What can hang from each mark
j394: j390 j612
j332: j91 j314 j612
j151: j690
j314: j307 j332
j690: j612
j307: j314
j612: j332 j572 j690
j91: j332 j572
j390: j394
j572: j91

Each row was made from one small tree. The marks that hang from a mark follow it in brackets, in the order of their numbers. Every link used is in the known rows. Write each row's tree.
In the rows, 128 means zero.
Known rows
j394[j390]: [106 124 153 166  96 139 154 124 137 121 110  70 137 144 110  97 122  80
  76 157 113 124 144  89 141 134]
j307[j314[j332[j91 j612[j572 j690]]]]: [145 101 149 117  77 132 187 114 154 176 129 102 163 107  76 113 107 112
  84 200 144 111 145 134 133  92]
j332[j91 j314]: [105 117 142 156 109 138 152 116 145 134 107 115 143 148 102  98 125 123
 103 171 123 145 144 120 143 139]
j394[j612[j572[j91]]]: [127 135 132 148  93 143 144 110 151 129 128  88 153 162 133  92 115  61
  57 147 198 120 156  80 120 101]
j332[j91[j572] j314 j612]: [112 112 134 152 108 144 155 117 131 171 105 108 150 136 105 105 132 120
 116 170 143  93 161 136 138 118]
j690[j612[j332[j91]]]: [ 97 121 145 166  99 138 151 112 145 119 105 115 146  99 115 113 117  86
  71 169 143 108 142 113 127 124]
j394[j612]: [ 91 128 154 162 102 151 146 121 144 126 118  59 147 145 119  98 121  81
  61 153 187 125 143  91 139 119]
j390[j394[j612[j332[j314] j690]]]: [110 109 160 144 100 123 152 110 148 171 122  55 154  53  99 109 127  85
  84 178 187 148 114 113 122 106]
j612[j690]: [100 121 154 137 115 138 152 124 147 161  95  62 145 142 114 109 123  73
  69 171 140 128 148 104 142 123]
j151[j690]: [ 86 113 152 176 119 161 157 124 145 120  70  67 140 163  88 101 110  72
  70 160 131 132 138 101 150 125]
j91[j572]: [ 95 126 143 167 107 151 153 133 125 153 103  52 143 158 132 113 129  78
  76 147 130 122 166 103 141 130]
j314[j307 j332[j612[j572[j91] j690]]]: [125 132 119 124  41 127 165 130 168 172 142  64 178  97 114  64 101  61
  75 173 161  78 165 119 123  85]
j390[j394]: [ 95 121 143 166 110 146 154 139 137 122 106  44 131 148 116 101 126  75
  70 155 131 121 118 101 131 137]
j690[j612[j332 j572[j91]]]: [128 137 125 155  91 125 151 105 152 124 110  85 149 122 135 113 106  44
  61 153 161 116 160  90 111 103]
j307[j314[j332]]: [ 92 119 145 165  63 142 183 136 140 129 131  37 144 126  90 105 107  98
  81 164 121 175 147 110 161 127]
j307[j314[j332[j91[j572] j612[j690]]]]: [112 104 140 134  67 144 188 125 131 198 122 102 161  90  88 118 119 109
  95 181 136 110 160 147 151 100]
j612[j332[j314] j572[j91]]: [137 127 130 153  90 117 146 104 156 150 123  85 146 110 118 105 111  79
  89 168 145 157 162  98 118 108]
j394[j390 j612[j332 j572[j91] j690]]: [154 126 151 137  77 121 147  92 158 167 134 113 163  72 118 101 113  51
  56 169 184 120 153  81 110  80]
j572[j91[j332[j314 j612[j690]]]]: [106 122 123 133 108 129 157 115 149 163 115  78 157  95 118 105 131  71
 104 167 156 112 165 132 142  90]
j151[j690[j612[j332 j572[j91]]]]: [120 126 130 171 101 140 159  98 156 114  78  98 152 124 104 109  98  37
  59 156 157 124 150  97 116  99]
j572[j91[j332[j314[j307]]]]: [ 84 132 117 171  74 138 146 136 161 116 128  65 154 106 132  58 128  80
 106 150 128 152 172 121 142 123]
j394[j390 j612[j332 j572 j690]]: [150 111 177 136  97 123 151  93 151 169 128  87 162  69 105 113 116  73
  57 183 176 118 142  86 110  89]
j314[j332[j91]]: [ 92 122 141 162  73 150 171 131 136 126 132 103 153 125 106 105 107 102
  81 167 122 124 145 111 146 128]
j307[j314[j332[j91 j612]]]: [105 109 137 154  63 146 184 131 144 141 133  94 148 105  79 104 111 122
  88 180 135 114 145 132 156 111]
j91[j332[j314 j612] j572]: [ 99 111 139 161 118 145 161 123 128 157 114  42 151 111 124 118 135  94
 115 159 141 105 170 132 138 105]

Write each row's tree
[139 124 140 134  91 127 148 108 156 169 132  88 156  77 124 107 122  45
  53 165 203 115 127  91 101  84] -> j390[j394[j612[j332 j572[j91] j690]]]
[144 110 150 114 124 138 154 109 154 175 104 120 157 140 101 109 121  95
  74 193 157  64 144 121 117  95] -> j332[j91 j612[j572 j690]]
[ 87 120 137 176  95 142 151 137 139 143 121  36 158 106 135  81 136  97
 114 151 115 144 175 130 137 132] -> j91[j332[j314[j307]] j572]
[ 96 119 137 159  80 140 145 128 159 130 115 106 151 129 105  56 124 125
 107 174 120 138 147 129 139 143] -> j332[j91 j314[j307]]
[138 111 160 156 104 125 150 106 150 140 135  48 151  85 106 108 121  90
  84 173 188 141 116  98 102 106] -> j390[j394[j612[j332[j314] j572]]]
[162 103 171 127  96 116 150  80 154 172 131 148 168  59  90 109 122 114
  89 200 165 138 139 106 109  96] -> j394[j390 j612[j332[j91 j314] j572 j690]]
[106 112 137 132  76 145 180 125 128 197 123 104 166  93 107 119 118  94
  89 174 148  74 161 139 140  98] -> j314[j332[j91[j572] j612[j690]]]
[ 90 106 136 185  82 145 160 110 150 142  79 119 165  76  89  78 116  99
 109 169 126 132 153 145 125 127] -> j151[j690[j612[j332[j91[j572] j314[j307]]]]]
[ 95 116 143 169 118 144 157 124 123 145 112  47 147 123 132 121 136  93
 112 147 118 151 172 121 140 127] -> j91[j332[j314] j572]
[ 94 131 121 163 103 139 151 122 145 120 119  74 143 125 130 102 127  79
 105 147 133 160 165 112 146 119] -> j572[j91[j332[j314]]]
[100 117 130 166  81 142 146 129 141 157 115 105 155 129 118  65 132 123
 115 162 114 133 167 132 135 142] -> j332[j91[j572] j314[j307]]
[ 88 116 140 166  94 139 148 137 161 128 123  30 157  92 113  69 130 101
 113 173 140 101 155 137 138 111] -> j91[j332[j314[j307] j612]]
[138 114 147 149 107 119 153  92 152 127 107 117 154 104 107 118 111 106
  98 182 142 133 146 117 107 120] -> j690[j612[j332[j91 j314] j572]]
[130 104 164 146  87 128 154  90 131 195 122 144 164  44 103 110 133 112
 102 179 159 137 155 119 125 103] -> j394[j390 j612[j332[j91[j572] j314] j690]]
[124 121 146 160  78 115 148 110 168 125 114  45 160  91 113  78 109  89
  92 175 143 136 151 115 104 122] -> j690[j612[j332[j314[j307]] j572]]
[129 128 123 152 112 130 152 111 148 122 123  76 150 140 133 108 123  76
 104 153 135 153 170 104 125 109] -> j612[j572[j91[j332[j314]]]]
[135 114 159 127 119 136 153 116 147 154 117  57 157 133 115 107 127  66
  56 166 194 112 117  95 105 105] -> j390[j394[j612[j572 j690]]]
[100 110 147 141 127 150 158 127 127 182 105  50 157 102 129 126 138  65
  86 165 150  75 169 128 135  92] -> j91[j332[j612[j690]] j572]
[ 98 114 131 138  50 147 172 140 144 196 132  98 177  74 107  76 120  99
  89 177 142  63 166 146 137 101] -> j314[j307 j332[j91[j572] j612[j690]]]
[106 122 169 176  81 135 146 110 146 132 132  75 148  73 109 100 121  82
  63 165 166 123 139  81 130 109] -> j394[j390 j612[j332]]
[ 98 117 130 174  70 131 151 117 145 148 110 106 160  73 120  82 124 109
 107 164 131 128 164 139 120 134] -> j690[j612[j332[j91[j572] j314[j307]]]]
[146 115 171 127 104 131 152 100 146 155 117  86 161 128 110 104 118  74
  62 174 173 119 143  83 115 103] -> j394[j390 j612[j572 j690]]
[129 119 166 159 101 137 145 106 153 142 132  62 151 103 119 113 111  78
  54 173 194 118 144  83 114  95] -> j394[j612[j332 j572]]
[157 122 148 130  77 110 149  83 156 174 134 114 168  63 107  99 116  72
  85 174 179 151 155  93 110  85] -> j394[j390 j612[j332[j314] j572[j91] j690]]
[151 105 148 111 123 122 155  99 158 181 105 120 159 131  91 108 124 114
 104 199 155  94 144 130 117 100] -> j332[j91 j314 j612[j572 j690]]
[ 91 110 148 180 114 153 160 106 147 110  70 128 149 104  84 111 109  79
  71 171 140 116 132 119 133 117] -> j151[j690[j612[j332[j91]]]]
[129 113 141 122  62 134 169 129 166 172 137 100 181  91  98  72 108  99
  82 193 148  65 149 134 119  94] -> j314[j307 j332[j91 j612[j572 j690]]]
[120 106 138 128 112 135 158 109 134 204  99 117 158 118 104 109 134 111
 114 183 146  94 161 145 135 106] -> j332[j91[j572] j314 j612[j690]]
[109 112 148 127 111 125 156 114 152 178  98  57 152 121  95 103 125  94
 103 186 158 110 144 128 141 106] -> j332[j314 j612[j690]]
[130 118 141 156  81 118 148 105 167 127 116 109 166  88 107  78 115 109
  99 181 137 127 149 126 103 124] -> j690[j612[j332[j91 j314[j307]] j572]]
